What can hang from each mark
razi: nane
sebat: remu
lenol: guzik nane
vezep: nane
guzik: lenol sebat
nane: razi sebat sogizar vezep
rabu: sidoka vezep
sogizar: remu

Each row was made from one small tree. The marks that hang from a mark follow it in brackets, in alphabetical order. Every link used is in the known rows. Write each row's tree.
(in the rows, 128 means zero)
Known rows
lenol[guzik[sebat[remu]] nane[razi]]: [174 143  88 193  54 156 186 115 126  77  96 125 138 106 113 118  99 135
 127 135  77]
lenol[guzik nane[razi sebat sogizar[remu] vezep]]: [202 168  46 164  37 139 134 116 146 116  76 156 161 107 147 145 106 131
 139 125  70]
guzik[lenol[nane[razi sogizar]] sebat[remu]]: [191 141  96 188  54 159 165 115 137  73 109 125 171 126 113  95 114 144
 111 131  67]
lenol[nane[sogizar vezep]]: [150 152  96 148  80 143 113 120 146 124  92 130 139 113 120 127 127 121
 134 124 110]
guzik[lenol[nane[razi vezep]] sebat[remu]]: [183 154  95 193  43 161 166 107 144  72 104 126 166 122 113  86 127 142
 117 136  67]
razi[nane]: [139 130 140 120 128 139 132 121 131 135 124 136 132 126 133 117 128 142
 134 118  81]
rabu[sidoka]: [ 98 142 143 127 141 129 123 126 119 138 138 122 120 124 112 144 138 109
 131 131 158]
nane[razi sebat sogizar[remu] vezep]: [206 186  54 113  68 109  77 134 160 153  75 181 192 128 175 156 132 131
 127 108  93]
guzik[lenol sebat[remu]]: [171 126 113 179  81 155 162 111 130  76 132 130 162 136 112  90 129 142
 118 136  76]
lenol[guzik[sebat] nane]: [158 125  94 191  65 162 186 114 118  83 116 121 118 109 105 117 103 136
 138 140  82]
lenol[guzik[sebat[remu]] nane[razi sogizar vezep]]: [192 159  62 196  30 157 156 111 147  88  76 149 163 103 118 128 108 129
 131 129  73]
rabu[sidoka vezep[nane[sebat sogizar]]]: [ 98 171 161 117 152 131  86 125  94 152 130 137 117 114  96 195 120  83
 130 101 175]
guzik[lenol[nane] sebat[remu]]: [174 132 108 192  65 164 172 108 129  65 121 115 153 127 103  83 122 141
 118 137  66]
lenol[guzik]: [142 119 105 156 103 139 156 115 126 114 129 141 130 119 127 136 113 130
 139 138 109]
nane[razi sogizar[remu] vezep]: [188 172  75 119  91 117  87 122 172 138  74 168 176 126 163 145 134 122
 122 113 120]
rabu[sidoka vezep[nane[razi sebat[remu] sogizar]]]: [109 184 157 119 144 127  87 126 100 148 117 140 130 112 102 196 118  82
 123  97 171]
vezep[nane[razi sebat]]: [148 168 119 113 109 122 119 144 102 146 121 149 142 107 136 165  94 142
 116 103 109]
vezep[nane[razi sebat sogizar[remu]]]: [177 168 101 105 115 119 100 140 111 142 107 160 158 113 147 172  92 135
 114  93 102]

Which tree is each row?
[158 144 123 121 111 134 120 123 124 133 116 146 153 128 138 120 130 141
 136 111  53]	razi[nane[sebat[remu]]]
[168 171  84 128  76 120  92 131 167 153  85 168 177 120 152 150 131 128
 122 117 128]	nane[razi sogizar vezep]
[193 136  93 177  61 156 169 119 137  84 116 124 157 129 123 100 111 150
 114 134  77]	guzik[lenol[nane[razi sogizar[remu]]] sebat]
[172 161  91 163  52 143 142 114 145 110 107 131 163 119 134 107 124 142
 124 135  77]	guzik[lenol[nane[razi sebat[remu] vezep]]]
[161 126  86 172  75 151 155 115 129 104 106 130 133 108 116 136  99 127
 138 133  93]	lenol[guzik nane[sogizar]]
[173 169  64 172  32 142 153 119 137 120  90 146 145 101 136 138 109 137
 142 135  76]	lenol[guzik nane[razi sebat vezep]]
[174 151  82 122 107 126  80 113 163 130  89 162 162 131 146 136 144 114
 134 116 115]	nane[sogizar[remu] vezep]
[188 137  64 161  69 143 144 117 125 104  99 139 144 114 133 141  99 129
 142 126  69]	lenol[guzik nane[sebat sogizar[remu]]]
[160 171  85 136  76 125  91 121 140 133  97 160 170 124 139 130 150 121
 139 119  85]	nane[sebat[remu] vezep]
[168 129 121 111 133 136 113 117 139 131 110 147 148 132 143 124 126 136
 132 108  74]	razi[nane[sogizar[remu]]]
[165 188  80 126  60 114 103 138 146 159  95 166 170 120 160 146 135 140
 130 121 103]	nane[razi sebat vezep]
[157 146 114 122 103 140 102 116 151 147 104 160 157 124 137 126 137 137
 139 113  77]	razi[nane[sogizar vezep]]
[186 185  62 123  53 112  82 143 154 168  85 181 194 122 164 162 128 137
 128 112 102]	nane[razi sebat sogizar vezep]
[166 142  82 175  64 147 159 114 117  96 105 129 137 108 119 129 106 128
 142 132  66]	lenol[guzik nane[sebat[remu]]]
[168 171 106 117 105 122  99 141 109 140 105 160 169 109 135 170  93 133
 112  93  98]	vezep[nane[razi sebat[remu] sogizar]]
[164 154  69 175  43 149 148 113 131 114 100 142 136 104 125 132 116 131
 150 137  73]	lenol[guzik nane[sebat vezep]]
[162 160 110 126  91 137 106 115 139 139 103 159 162 124 140 119 144 137
 142 112  50]	razi[nane[sebat[remu] vezep]]
[171 148  87 160  57 146 131 116 142 119 116 135 162 122 130 114 123 142
 131 134  80]	guzik[lenol[nane[sebat sogizar vezep]]]
[ 94 182 166 117 148 127 100 127  94 152 127 132 112 111 103 192 119  88
 126 103 178]	rabu[sidoka vezep[nane[razi sebat]]]
[195 148  83 180  47 158 159 114 148  88 107 134 163 125 125  98 120 148
 119 135  76]	guzik[lenol[nane[razi sogizar[remu] vezep]] sebat]
